Known rows, with every step that occurs:
y s: [ 0.08 -0.02 -0.25  0.02 -0.05  0.15  0.09  0.25  0.10  0.08 -0.09 -0.02
  0.63  0.14 -0.32 -0.12  0.17 -0.18 -0.06 -0.05  0.13 -0.20  0.15  0.44]
m x y s n g: [ 0.31 -0.18  0.08 -0.57 -0.17 -0.01 -0.13  0.04 -0.01  0.14 -0.31  0.11
  0.12 -0.30 -0.05  0.04  0.77  0.06  0.08  0.26  0.15 -0.22  0.22  0.24]
y s n g: [ 0.45 -0.07 -0.07 -0.37 -0.03  0.10 -0.19  0.14  0.03  0.29 -0.13 -0.04
  0.55 -0.23 -0.26 -0.05  0.59  0.20  0.18  0.37  0.07 -0.29  0.29  0.53]
g m s y: [-0.05  0.25  0.17  0.11  0.20  0.22  0.36 -0.03  0.05  0.14 -0.10  0.21
 -0.63  0.13 -0.11  0.10 -0.43 -0.05  0.28 -0.06 -0.16  0.30  0.26 -0.39]
y x n g: [ 0.11 -0.45  0.04 -0.02 -0.14  0.03 -0.31 -0.10 -0.45  0.02  0.20 -0.17
  0.22 -0.54  0.14 -0.12  0.39 -0.13 -0.08  0.47 -0.14 -0.03 -0.01  0.12]
x y s n g: [ 0.44  0.02 -0.10 -0.52 -0.12 -0.04 -0.07  0.12  0.13  0.30 -0.10  0.08
  0.24 -0.20 -0.26 -0.04  0.59  0.04  0.10  0.43  0.16 -0.35  0.27  0.31]
x y s n: [ 0.02  0.30 -0.11 -0.22 -0.03 -0.33 -0.02  0.14  0.53  0.55  0.12  0.03
  0.14  0.34 -0.34 -0.13  0.14  0.13 -0.05  0.26  0.39 -0.28  0.14  0.09]
g y s n: [-0.02  0.28 -0.04 -0.17  0.00 -0.23 -0.08  0.08  0.39  0.62 -0.07 -0.09
  0.32  0.22 -0.51 -0.18  0.19  0.26  0.11  0.15  0.37 -0.44  0.02  0.10]
g n s y: [-0.10 -0.03  0.06  0.06  0.38  0.12  0.19  0.14 -0.02 -0.07 -0.04  0.80
 -0.53  0.07 -0.10 -0.06 -0.47  0.35  0.04 -0.25  0.12  0.08  0.27 -0.27]
g n s y x m: [-0.12  0.21  0.12  0.34  0.27  0.25 -0.09 -0.23  0.17 -0.17  0.10  0.19
 -0.09  0.04  0.43  0.12 -0.60 -0.03 -0.14 -0.27  0.01  0.06  0.01 -0.33]
g m s: [ 0.11  0.48  0.18 -0.16 -0.05  0.27  0.28 -0.22 -0.02  0.11 -0.43 -0.59
  0.01  0.23 -0.24 -0.12 -0.50 -0.16  0.27 -0.13 -0.42  0.30 -0.11  0.15]
g y x: [-0.31 -0.25 -0.08  0.06 -0.23  0.00  0.09 -0.12  0.03 -0.19  0.02 -0.45
 -0.06 -0.10 -0.05 -0.06  0.23 -0.38 -0.29 -0.04  0.07 -0.31 -0.28 -0.41]
g m: [ 0.00  0.64  0.06  0.24 -0.25  0.40  0.05 -0.32 -0.05 -0.08 -0.19 -0.44
  0.09  0.19  0.09 -0.05 -0.57 -0.26  0.31  0.07 -0.11  0.01  0.14  0.18]
s y g: [ 0.08 -0.41 -0.40  0.45  0.19 -0.07  0.22  0.37 -0.04 -0.19  0.56  0.32
 -0.13 -0.15  0.21  0.19  0.31 -0.02 -0.03  0.08 -0.13  0.10  0.04 -0.11]
m x n g y: [-0.10 -0.26  0.24 -0.07 -0.44 -0.04 -0.03 -0.30 -0.48 -0.02 -0.37  0.05
 -0.32 -0.55 -0.20 -0.10  0.43 -0.22  0.20  0.29  0.07 -0.42 -0.19 -0.13]
y g: [ 0.16 -0.30 -0.45  0.36 -0.04 -0.08  0.14  0.27 -0.09 -0.31  0.38 -0.26
  0.39 -0.08  0.14  0.05  0.28 -0.11 -0.10  0.09 -0.25  0.01 -0.27  0.36]
y x m s n: [ 0.04  0.35  0.20  0.08  0.09 -0.29 -0.12 -0.16  0.45  0.33  0.05 -0.57
  0.27  0.29 -0.12  0.10 -0.29  0.33  0.04  0.07 -0.10  0.22 -0.19  0.00]
s y g n x m: [-0.17  0.15 -0.13  0.33  0.06 -0.09 -0.45 -0.27 -0.05 -0.18  0.22  0.07
 -0.08  0.00  0.62  0.30 -0.20  0.10 -0.03 -0.24  0.07  0.10  0.06 -0.24]
g n: [-0.45  0.13 -0.17  0.35 -0.08 -0.04 -0.06 -0.28  0.00  0.27 -0.10 -0.34
 -0.01  0.27 -0.19 -0.20 -0.44  0.08  0.04 -0.16  0.15  0.02  0.04  0.04]
n x y: [-0.18 -0.04 -0.14 -0.23 -0.55 -0.42 -0.04  0.00 -0.01 -0.47  0.09  0.03
 -0.56  0.07  0.18  0.13  0.22 -0.36 -0.22  0.13  0.30 -0.18  0.08 -0.34]
s y g m x: [-0.15 -0.11  0.20  0.11 -0.03  0.29 -0.05 -0.22 -0.33 -0.34 -0.19  0.09
 -0.33 -0.20  0.61  0.27  0.18 -0.07  0.12 -0.33 -0.14  0.34 -0.03 -0.15]
s n: [-0.10  0.28 -0.04  0.32 -0.17 -0.38 -0.13  0.01  0.28  0.26  0.23 -0.26
  0.21  0.29 -0.25  0.07 -0.11  0.36  0.17  0.31  0.28 -0.05  0.12  0.18]
y g m s: [ 0.26  0.22 -0.01 -0.25  0.15  0.30  0.23 -0.09 -0.01  0.06 -0.19 -0.58
  0.16  0.07 -0.07 -0.08 -0.20 -0.07  0.14 -0.17 -0.62  0.33 -0.34  0.22]

Rows:
[-0.31 -0.29 -0.36  0.34  0.35 -0.06 -0.03 -0.05 -0.01  0.33  0.29  0.12
 -0.25  0.04  0.12 -0.09 -0.08  0.22 -0.07 -0.19  0.04  0.13  0.02 -0.22]  s y g n
[-0.09  0.23  0.14 -0.05 -0.05 -0.09 -0.16 -0.30  0.02 -0.03 -0.33 -0.46
  0.04  0.23 -0.01  0.11 -0.40  0.09  0.05 -0.33 -0.21  0.29 -0.17 -0.01]  g n x m s
[ 0.06 -0.20  0.17 -0.19  0.19 -0.03 -0.19  0.14 -0.24 -0.24  0.25  0.21
  0.22 -0.14  0.05 -0.32 -0.33  0.24 -0.27 -0.01 -0.14  0.08 -0.34  0.16]  y x n s
[ 0.00  0.20  0.14  0.51  0.13  0.02  0.39  0.04  0.20  0.00  0.00  0.32
 -0.44  0.12 -0.12  0.27 -0.45 -0.08  0.24 -0.04 -0.11  0.26  0.18 -0.34]  x m s y
[ 0.03  0.22 -0.09 -0.03  0.06 -0.23 -0.17  0.18  0.39  0.55  0.07 -0.10
  0.59  0.28 -0.34 -0.10  0.13  0.33  0.06  0.17  0.31 -0.15  0.18  0.35]  y s n
[ 0.06  0.07 -0.21 -0.26 -0.17  0.00  0.27  0.21  0.27  0.11 -0.09  0.11
  0.13  0.20 -0.28 -0.18  0.15 -0.47 -0.16  0.08  0.24 -0.33  0.09  0.16]  x y s
[ 0.04  0.09  0.00 -0.20  0.17  0.14  0.01  0.00 -0.08 -0.20 -0.26  0.13
  0.11  0.17 -0.22 -0.28 -0.54  0.34 -0.06 -0.37 -0.04 -0.04 -0.11  0.32]  g n s
[ 0.16  0.02  0.09 -0.65 -0.19  0.38  0.09 -0.11 -0.06 -0.02 -0.55  0.14
 -0.05 -0.16  0.07 -0.06  0.47 -0.50 -0.03 -0.07  0.07 -0.21  0.13  0.13]  n g m x y s
[-0.40 -0.26  0.05  0.36 -0.08 -0.29 -0.32 -0.10 -0.22  0.24  0.51 -0.27
  0.11 -0.09  0.13 -0.21 -0.14 -0.07 -0.25  0.30  0.05  0.15 -0.22 -0.15]  y x n
[-0.09 -0.10 -0.07 -0.42 -0.07 -0.40 -0.64  0.14  0.07  0.05  0.12 -0.09
  0.41  0.13  0.11  0.13  0.51  0.46 -0.15 -0.05  0.41 -0.07  0.25  0.09]  y s n x
[ 0.04 -0.10  0.28 -0.16  0.14  0.40 -0.05 -0.11 -0.37 -0.50 -0.29  0.32
 -0.26 -0.21  0.60  0.19  0.12  0.11  0.06 -0.44 -0.23  0.31 -0.13 -0.02]  n s y g m x
[ 0.03 -0.33  0.11 -0.45 -0.11  0.19 -0.08 -0.05 -0.30  0.25 -0.51  0.22
  0.22 -0.40 -0.30 -0.20  0.68 -0.20  0.02  0.04  0.12 -0.44 -0.07  0.17]  m x n g y s
[-0.12  0.21 -0.16  0.27 -0.10 -0.10 -0.50 -0.34 -0.09 -0.28  0.09 -0.31
  0.26  0.03  0.55  0.21 -0.19  0.04 -0.07 -0.26 -0.02  0.03 -0.10  0.02]  y g n x m
[ 0.00  0.04 -0.16 -0.16 -0.11  0.18  0.22  0.10  0.13  0.20 -0.34  0.00
  0.33  0.06 -0.55 -0.21  0.26 -0.33 -0.01 -0.06  0.20 -0.56 -0.05  0.16]  g y s
[ 0.23 -0.40 -0.18  0.15  0.47 -0.09  0.07  0.43 -0.21 -0.14  0.58  0.67
 -0.10 -0.26  0.24 -0.04  0.08  0.28 -0.09  0.07 -0.19  0.12 -0.16  0.02]  x n s y g
[ 0.13 -0.07  0.07  0.16  0.22  0.11  0.31  0.36 -0.02 -0.40  0.11  0.84
 -0.41 -0.01 -0.08  0.10 -0.29  0.19  0.09 -0.06  0.09 -0.01  0.28 -0.13]  n s y
[ 0.11  0.55  0.22  0.22 -0.03 -0.31 -0.02 -0.14  0.45  0.37 -0.02 -0.43
  0.24  0.37 -0.30  0.13 -0.43  0.36  0.27  0.15 -0.06  0.16 -0.12  0.15]  x m s n
[ 0.14  0.32 -0.19 -0.36 -0.15  0.16 -0.13 -0.19 -0.12 -0.20  0.08 -0.31
 -0.19 -0.01  0.57  0.01  0.04 -0.33 -0.03  0.01 -0.18  0.01 -0.12 -0.06]  n x y g m
[-0.32 -0.41 -0.07  0.34  0.10  0.01  0.08  0.11  0.07 -0.23  0.42  0.09
 -0.30 -0.08  0.26  0.16  0.12 -0.18 -0.30  0.02  0.12  0.13  0.20 -0.55]  s y x
[ 0.02 -0.32  0.18 -0.28  0.30  0.36  0.12 -0.08 -0.06 -0.04 -0.03 -0.06
 -0.34 -0.26  0.25  0.08  0.16 -0.16 -0.11 -0.05 -0.27  0.26  0.14 -0.51]  n g m s y x
[ 0.07  0.17  0.15  0.17 -0.02  0.07  0.18 -0.16  0.19 -0.17 -0.12 -0.59
  0.24  0.11 -0.07  0.12 -0.35 -0.23 -0.08 -0.17 -0.41  0.28 -0.32  0.02]  y x m s
[-0.30 -0.08  0.11  0.06 -0.59 -0.24  0.25 -0.13 -0.02 -0.46 -0.19  0.04
 -0.66  0.04  0.07  0.14  0.17 -0.49 -0.11 -0.01  0.20 -0.03 -0.10 -0.25]  m x y
[ 0.14  0.03  0.17  0.00  0.06 -0.08 -0.06  0.18 -0.24 -0.18  0.11  0.32
  0.19 -0.04 -0.19 -0.30 -0.50  0.29 -0.01  0.08 -0.09 -0.01 -0.20  0.37]  x n s
[ 0.11 -0.59 -0.04  0.07  0.39 -0.10  0.00  0.34 -0.32 -0.26  0.43  0.75
 -0.21 -0.34  0.40  0.11  0.23  0.34 -0.14 -0.12 -0.17  0.24 -0.23 -0.09]  m x n s y g
[-0.09 -0.13  0.08  0.29  0.15 -0.08  0.44  0.21  0.08  0.04  0.04  0.32
 -0.57  0.11 -0.30  0.13 -0.16  0.02  0.15 -0.01 -0.06  0.29  0.22 -0.38]  m s y
